What can hang from each mark
k_205: k_242 k_870
k_870: k_205 k_850 k_966
k_632: k_348 k_765 k_833
k_348: k_632 k_850
k_765: k_431
k_833: k_632
k_431: k_765
k_966: k_754 k_870
k_850: k_348 k_870

Each row was made from one small tree. The marks that hang from a mark follow it in brackets, in the order of their numbers. Every link used is in the known rows. Write each row's tree.
Known rows
k_966[k_870]: [ 0.00  0.02  0.08 -0.13  0.13 -0.09 -0.22  0.11 -0.06 -0.10  0.00  0.01
  0.08 -0.04  0.11 -0.03  0.03  0.10 -0.02 -0.12 -0.02 -0.08 -0.08  0.03
 -0.23]
k_850[k_870]: [ 0.05  0.05 -0.06 -0.05  0.23 -0.10 -0.24  0.08 -0.02  0.00 -0.01 -0.07
  0.16 -0.02  0.06  0.09 -0.07  0.03  0.03 -0.12  0.01 -0.11 -0.07  0.02
 -0.16]
k_431[k_765]: [-0.02  0.00  0.09 -0.20  0.14 -0.16 -0.11 -0.02 -0.12  0.08  0.04  0.01
 -0.01  0.14  0.01  0.04  0.06 -0.02 -0.04  0.03 -0.14  0.04  0.23  0.10
 -0.14]
k_348[k_632[k_833] k_850]: [ 0.07  0.01  0.00  0.03 -0.14 -0.23 -0.06 -0.04  0.56 -0.03  0.14  0.17
  0.12  0.03  0.05 -0.03  0.04 -0.14  0.14  0.09 -0.07 -0.28  0.04 -0.02
 -0.20]
k_870[k_205[k_242]]: [ 0.04 -0.16 -0.03 -0.14  0.23 -0.15 -0.34 -0.04 -0.16  0.14 -0.09 -0.12
 -0.05 -0.09  0.05  0.03  0.12  0.13  0.03 -0.07 -0.11 -0.06  0.06  0.12
  0.08]
k_205[k_242 k_870[k_850 k_966[k_754]]]: [ 0.05 -0.05 -0.01  0.00 -0.13 -0.14 -0.06 -0.10 -0.26  0.01 -0.07 -0.10
 -0.19 -0.42  0.11 -0.12  0.06 -0.03 -0.16 -0.05  0.01 -0.28 -0.05  0.18
  0.03]
k_966[k_754 k_870[k_205 k_850]]: [ 0.06 -0.10  0.02 -0.03  0.10 -0.07 -0.03  0.03 -0.30  0.02 -0.09 -0.12
 -0.15 -0.23  0.14 -0.14  0.03  0.19 -0.08 -0.23  0.04 -0.20 -0.14 -0.02
 -0.04]
k_348[k_632[k_833]]: [ 0.07 -0.06 -0.02 -0.04  0.03 -0.21 -0.25 -0.06  0.41 -0.12  0.12  0.07
  0.00  0.00  0.03  0.03  0.09 -0.06  0.12  0.03 -0.05 -0.20  0.02 -0.04
 -0.19]
k_966[k_870[k_205[k_242] k_850]]: [ 0.06 -0.06 -0.01 -0.02  0.18 -0.07 -0.19  0.00 -0.24  0.14 -0.03 -0.10
 -0.03 -0.23  0.12 -0.09  0.01  0.09 -0.03 -0.18 -0.01 -0.18 -0.14  0.03
 -0.01]
k_833[k_632[k_765]]: [-0.09  0.06  0.08 -0.12  0.38 -0.24 -0.09 -0.01 -0.03  0.08  0.23 -0.29
  0.02 -0.09 -0.05  0.03  0.17 -0.04  0.02  0.11 -0.19  0.04 -0.01  0.08
 -0.08]
k_632[k_348 k_765]: [-0.02 -0.01 -0.10 -0.14  0.27 -0.19 -0.23  0.10  0.05  0.13  0.12 -0.20
  0.01  0.07 -0.08 -0.01  0.00  0.04  0.03  0.08 -0.18  0.05  0.01  0.17
 -0.07]
k_205[k_242 k_870[k_850 k_966]]: [ 0.04 -0.01 -0.04 -0.02 -0.09 -0.13 -0.10 -0.09 -0.16  0.07 -0.03 -0.09
 -0.12 -0.43  0.08 -0.08  0.03 -0.09 -0.13 -0.03 -0.02 -0.27 -0.03  0.18
  0.01]
k_850[k_348[k_632]]: [ 0.04  0.03 -0.06 -0.08  0.07 -0.02 -0.09  0.07  0.14 -0.06  0.06  0.06
 -0.05 -0.03  0.00  0.05  0.12  0.04  0.06  0.13 -0.05  0.02  0.06  0.03
 -0.21]
k_833[k_632[k_348]]: [ 0.02 -0.01 -0.06 -0.19  0.35 -0.20 -0.13  0.01 -0.01  0.09  0.11 -0.21
  0.04 -0.04 -0.04 -0.01  0.16  0.00  0.06  0.17 -0.04  0.04  0.04  0.06
  0.01]
k_632[k_348 k_765[k_431] k_833]: [ 0.08 -0.02 -0.21 -0.20  0.36 -0.26 -0.23  0.02  0.30  0.08  0.07 -0.15
 -0.01  0.24 -0.07 -0.07 -0.01  0.04 -0.05 -0.04 -0.13  0.10  0.07  0.16
 -0.07]
k_632[k_765]: [-0.06  0.02  0.03 -0.11  0.23 -0.20 -0.19  0.04  0.02  0.06  0.14 -0.17
  0.01 -0.02  0.00  0.04  0.04  0.02 -0.02  0.01 -0.21 -0.01  0.02  0.14
 -0.18]
k_870[k_850 k_966[k_754]]: [ 0.05 -0.10 -0.13  0.05 -0.14 -0.10  0.10 -0.05 -0.10  0.13 -0.06 -0.16
 -0.10 -0.38  0.09 -0.08  0.06  0.00 -0.07 -0.06 -0.02 -0.23 -0.06  0.06
 -0.09]
k_348[k_632]: [ 0.06 -0.05  0.05 -0.04  0.03 -0.16 -0.20 -0.04  0.20 -0.11  0.10  0.03
  0.02 -0.03 -0.02  0.05  0.09 -0.04  0.10  0.10 -0.06 -0.17  0.05 -0.02
 -0.20]
k_632[k_765 k_833]: [-0.04  0.01 -0.05 -0.10  0.24 -0.25 -0.26  0.03  0.29  0.05  0.14 -0.12
 -0.02  0.01  0.06  0.02  0.03 -0.01  0.03 -0.08 -0.19 -0.04  0.00  0.09
 -0.16]
k_348[k_632[k_833] k_850[k_870[k_205]]]: [ 0.07  0.00 -0.09  0.11 -0.01 -0.19 -0.12  0.03  0.45  0.05  0.09  0.10
  0.16  0.01  0.00  0.02 -0.07 -0.09  0.20 -0.07 -0.03 -0.29 -0.07 -0.10
 -0.09]
k_870[k_205 k_850]: [ 0.06 -0.10 -0.13 -0.06  0.20 -0.13 -0.02 -0.06 -0.12  0.28 -0.04 -0.15
 -0.08 -0.30  0.06  0.02  0.05  0.02  0.01 -0.06 -0.06 -0.18  0.02  0.00
  0.03]
k_348[k_632 k_850]: [ 0.05  0.03  0.06  0.03 -0.16 -0.19  0.00 -0.03  0.35 -0.02  0.14  0.12
  0.13  0.00 -0.01 -0.01  0.05 -0.11  0.12  0.16 -0.09 -0.27  0.07  0.01
 -0.21]
k_205[k_242 k_870]: [ 0.04  0.00  0.11 -0.17  0.08 -0.18 -0.28 -0.05 -0.14 -0.10 -0.02  0.00
 -0.09 -0.15  0.10 -0.02  0.09  0.01 -0.11  0.02 -0.03 -0.15  0.07  0.18
 -0.03]
k_833[k_632[k_348[k_850] k_765]]: [-0.06  0.07 -0.02 -0.10  0.31 -0.25  0.00  0.05  0.07  0.20  0.24 -0.26
  0.09  0.01 -0.10 -0.05  0.10 -0.07  0.06  0.19 -0.18  0.04  0.00  0.13
 -0.01]
k_850[k_870[k_205]]: [ 0.02 -0.03 -0.10 -0.07  0.32 -0.10 -0.26  0.10 -0.11  0.10 -0.08 -0.12
  0.10 -0.08  0.01  0.11 -0.06  0.10  0.07 -0.18 -0.02 -0.08 -0.07 -0.02
 -0.02]

Write each row's tree
[ 0.09  0.01  0.02  0.04 -0.02  0.00  0.07  0.05 -0.14 -0.09  0.02 -0.01
 -0.16 -0.16  0.12 -0.15  0.05  0.12 -0.08 -0.08  0.07 -0.16 -0.16 -0.02
 -0.19] : k_966[k_754 k_870[k_850[k_348[k_632]]]]
[-0.05 -0.01 -0.27 -0.04  0.19  0.05 -0.12  0.22 -0.13  0.17 -0.14 -0.13
  0.05 -0.21 -0.03  0.09 -0.05  0.14  0.07 -0.18 -0.02  0.09 -0.11  0.03
  0.00] : k_850[k_348 k_870[k_205 k_966]]
[ 0.04  0.08  0.08  0.02 -0.01 -0.23  0.06 -0.04  0.34 -0.02  0.20  0.01
  0.10  0.13 -0.11 -0.03  0.01 -0.12  0.01  0.12 -0.18 -0.17  0.09  0.07
 -0.25] : k_348[k_632[k_765[k_431]] k_850]
[ 0.00 -0.03 -0.10  0.03 -0.06 -0.12  0.01  0.12  0.01  0.13 -0.09 -0.06
  0.15 -0.15  0.03 -0.01 -0.08  0.05  0.07 -0.14 -0.05 -0.19 -0.06  0.05
 -0.03] : k_348[k_850[k_870[k_205 k_966[k_754]]]]
[ 0.10  0.08 -0.12  0.01  0.16 -0.06  0.14 -0.04  0.07  0.13  0.12 -0.08
 -0.11 -0.11 -0.04 -0.03  0.04 -0.06 -0.09  0.09 -0.06 -0.06  0.02  0.06
 -0.20] : k_870[k_850[k_348[k_632[k_765[k_431]]]]]
[ 0.08  0.07 -0.05  0.13 -0.07 -0.18 -0.09  0.01  0.52 -0.01  0.13  0.14
  0.20  0.06  0.03  0.00 -0.07 -0.14  0.16 -0.01  0.00 -0.31 -0.08 -0.08
 -0.19] : k_348[k_632[k_833] k_850[k_870]]
[-0.02  0.02 -0.07 -0.08 -0.08 -0.14  0.04 -0.01 -0.08  0.03 -0.02 -0.06
 -0.08 -0.46  0.06 -0.03  0.01 -0.10 -0.10 -0.02 -0.02 -0.25  0.01  0.08
 -0.09] : k_205[k_870[k_850 k_966]]
[-0.01 -0.02 -0.25  0.00  0.19  0.05 -0.21  0.17 -0.19  0.19 -0.15 -0.14
  0.02 -0.19 -0.01  0.06 -0.04  0.14  0.05 -0.19 -0.03  0.08 -0.14  0.09
  0.05] : k_850[k_348 k_870[k_205[k_242] k_966]]
[ 0.05 -0.06 -0.04 -0.05  0.12  0.01  0.04  0.09 -0.32  0.05 -0.11 -0.08
 -0.19 -0.22  0.13 -0.14  0.05  0.22 -0.08 -0.20  0.04 -0.08 -0.14 -0.01
 -0.04] : k_966[k_754 k_870[k_205 k_850[k_348]]]
[ 0.02  0.03 -0.04 -0.14  0.24 -0.21 -0.01  0.01  0.07  0.15  0.13 -0.14
  0.12 -0.02 -0.04 -0.05  0.14 -0.05  0.07  0.21 -0.07 -0.01  0.04  0.09
  0.00] : k_833[k_632[k_348[k_850]]]
[ 0.10 -0.12  0.04  0.00  0.11 -0.08 -0.12 -0.02 -0.37  0.04 -0.09 -0.13
 -0.17 -0.22  0.15 -0.17  0.05  0.19 -0.10 -0.22  0.03 -0.20 -0.16  0.03
  0.02] : k_966[k_754 k_870[k_205[k_242] k_850]]
[ 0.05 -0.05 -0.20 -0.08  0.21 -0.03  0.05  0.02 -0.14  0.30 -0.05 -0.11
 -0.14 -0.28  0.05  0.03  0.07  0.07  0.00 -0.03 -0.04 -0.04  0.03  0.04
  0.02] : k_870[k_205 k_850[k_348]]
[-0.01  0.04 -0.09 -0.06  0.13 -0.09 -0.12  0.07  0.31 -0.01  0.16  0.01
 -0.09  0.01 -0.02  0.02  0.09  0.00  0.08  0.06 -0.12  0.04  0.01  0.05
 -0.19] : k_850[k_348[k_632[k_765 k_833]]]
[-0.01  0.10 -0.13 -0.01  0.19 -0.18 -0.10  0.16  0.15  0.21  0.14 -0.15
  0.17  0.10 -0.09 -0.03 -0.14 -0.04  0.07  0.03 -0.15 -0.03 -0.07  0.16
 -0.07] : k_632[k_348[k_850[k_870]] k_765]
[ 0.04  0.00  0.05 -0.04  0.17 -0.22 -0.13 -0.05  0.18 -0.10  0.16 -0.08
 -0.01  0.10 -0.13  0.02  0.05 -0.04 -0.01  0.07 -0.15 -0.07  0.07  0.04
 -0.24] : k_348[k_632[k_765[k_431]]]
[ 0.00 -0.02 -0.01  0.01  0.10 -0.24 -0.24 -0.04  0.41 -0.06  0.22 -0.04
 -0.02  0.01 -0.03  0.02  0.05 -0.09  0.11  0.03 -0.16 -0.15 -0.01 -0.01
 -0.19] : k_348[k_632[k_765 k_833]]
[ 0.03 -0.12 -0.28  0.02  0.04  0.01 -0.03 -0.01 -0.22  0.37 -0.12 -0.19
 -0.14 -0.43  0.03 -0.03  0.07  0.06  0.00 -0.08 -0.08 -0.06 -0.06  0.13
  0.12] : k_870[k_205[k_242] k_850[k_348] k_966]
[ 0.08  0.01  0.00  0.13 -0.02 -0.14 -0.13  0.01  0.19  0.08  0.08  0.04
  0.16 -0.01 -0.04  0.02 -0.06 -0.07  0.16  0.00 -0.05 -0.29 -0.08 -0.02
 -0.05] : k_348[k_632 k_850[k_870[k_205[k_242]]]]
[ 0.04 -0.17 -0.19  0.04  0.02 -0.11 -0.11 -0.08 -0.19  0.35 -0.10 -0.23
 -0.09 -0.45  0.04 -0.03  0.05  0.00  0.01 -0.12 -0.08 -0.20 -0.07  0.10
  0.14] : k_870[k_205[k_242] k_850 k_966]
[-0.06 -0.05  0.02 -0.16 -0.11 -0.16 -0.06  0.05 -0.13 -0.15 -0.09 -0.03
 -0.12 -0.30  0.06 -0.04  0.06  0.05 -0.10 -0.05 -0.03 -0.16  0.04  0.11
 -0.09] : k_205[k_870[k_966[k_754]]]
[ 0.09  0.02  0.03 -0.06  0.05 -0.16 -0.14 -0.12 -0.17  0.05  0.01 -0.03
 -0.14 -0.29  0.12 -0.07  0.05 -0.08 -0.14  0.02  0.00 -0.26  0.03  0.16
 -0.02] : k_205[k_242 k_870[k_850]]
[ 0.08  0.04 -0.18 -0.15  0.23 -0.27 -0.07  0.04  0.43  0.15  0.11 -0.08
  0.07  0.25 -0.06 -0.12 -0.06 -0.02 -0.03  0.00 -0.14  0.03  0.07  0.18
 -0.09] : k_632[k_348[k_850] k_765[k_431] k_833]
[-0.01  0.07 -0.23 -0.01  0.12  0.05 -0.10  0.21 -0.04  0.08 -0.08 -0.08
  0.09 -0.16  0.01  0.07 -0.06  0.07  0.03 -0.12  0.00  0.07 -0.12  0.07
 -0.14] : k_850[k_348 k_870[k_966]]
[ 0.08  0.02  0.01 -0.03  0.04  0.01  0.06  0.08 -0.22 -0.04 -0.04 -0.04
 -0.14 -0.17  0.17 -0.15  0.04  0.16 -0.12 -0.13  0.07 -0.10 -0.15  0.03
 -0.18] : k_966[k_754 k_870[k_850[k_348]]]
[ 0.06  0.05  0.01  0.03  0.00 -0.27  0.00 -0.06  0.56  0.00  0.21  0.05
  0.09  0.16 -0.05 -0.06  0.00 -0.13  0.04  0.05 -0.17 -0.19  0.06  0.04
 -0.24] : k_348[k_632[k_765[k_431] k_833] k_850]
[ 0.06 -0.22 -0.16  0.07 -0.04 -0.11 -0.05 -0.11 -0.30  0.26 -0.15 -0.24
 -0.19 -0.43  0.06 -0.09  0.08  0.08 -0.04 -0.15 -0.05 -0.22 -0.07  0.10
  0.16] : k_870[k_205[k_242] k_850 k_966[k_754]]
[ 0.01  0.00 -0.24  0.01 -0.05  0.01  0.12  0.04 -0.03  0.23 -0.04 -0.10
 -0.06 -0.39  0.06 -0.03  0.05 -0.03 -0.02  0.01 -0.04 -0.07 -0.04  0.10
 -0.12] : k_870[k_850[k_348] k_966]
[ 0.08  0.05 -0.15 -0.07  0.09 -0.14 -0.11  0.12  0.14  0.15  0.01 -0.01
  0.19  0.08 -0.01 -0.03 -0.09  0.00  0.08  0.04 -0.01 -0.10 -0.02  0.10
 -0.07] : k_632[k_348[k_850[k_870]]]
[-0.02  0.07  0.09  0.07 -0.09 -0.23  0.01  0.00  0.35  0.03  0.25  0.01
  0.11  0.02 -0.08 -0.01  0.01 -0.14  0.10  0.15 -0.21 -0.21  0.02  0.06
 -0.23] : k_348[k_632[k_765] k_850]
[ 0.10 -0.11 -0.10 -0.02  0.18 -0.13 -0.14 -0.12 -0.20  0.30 -0.05 -0.16
 -0.11 -0.27  0.08 -0.02  0.08  0.03 -0.01 -0.07 -0.06 -0.20  0.00  0.08
  0.11] : k_870[k_205[k_242] k_850]
[ 0.03 -0.13 -0.13  0.04  0.11 -0.08 -0.27  0.06 -0.25  0.10 -0.16 -0.21
  0.01 -0.19  0.02  0.01 -0.04  0.15  0.02 -0.25 -0.01 -0.11 -0.15  0.06
  0.08] : k_850[k_870[k_205[k_242] k_966[k_754]]]
[ 0.00 -0.09  0.05 -0.12  0.19 -0.09 -0.35  0.07 -0.21  0.00 -0.06 -0.07
  0.01 -0.09  0.09 -0.05  0.04  0.17  0.01 -0.20 -0.05 -0.08 -0.09  0.06
 -0.02] : k_966[k_870[k_205[k_242]]]
[ 0.09 -0.02 -0.19 -0.14  0.04 -0.22 -0.15  0.05  0.43  0.14  0.03  0.07
  0.10  0.10  0.07 -0.08  0.00 -0.02  0.10  0.05 -0.02 -0.10  0.05  0.11
 -0.05] : k_632[k_348[k_850] k_833]
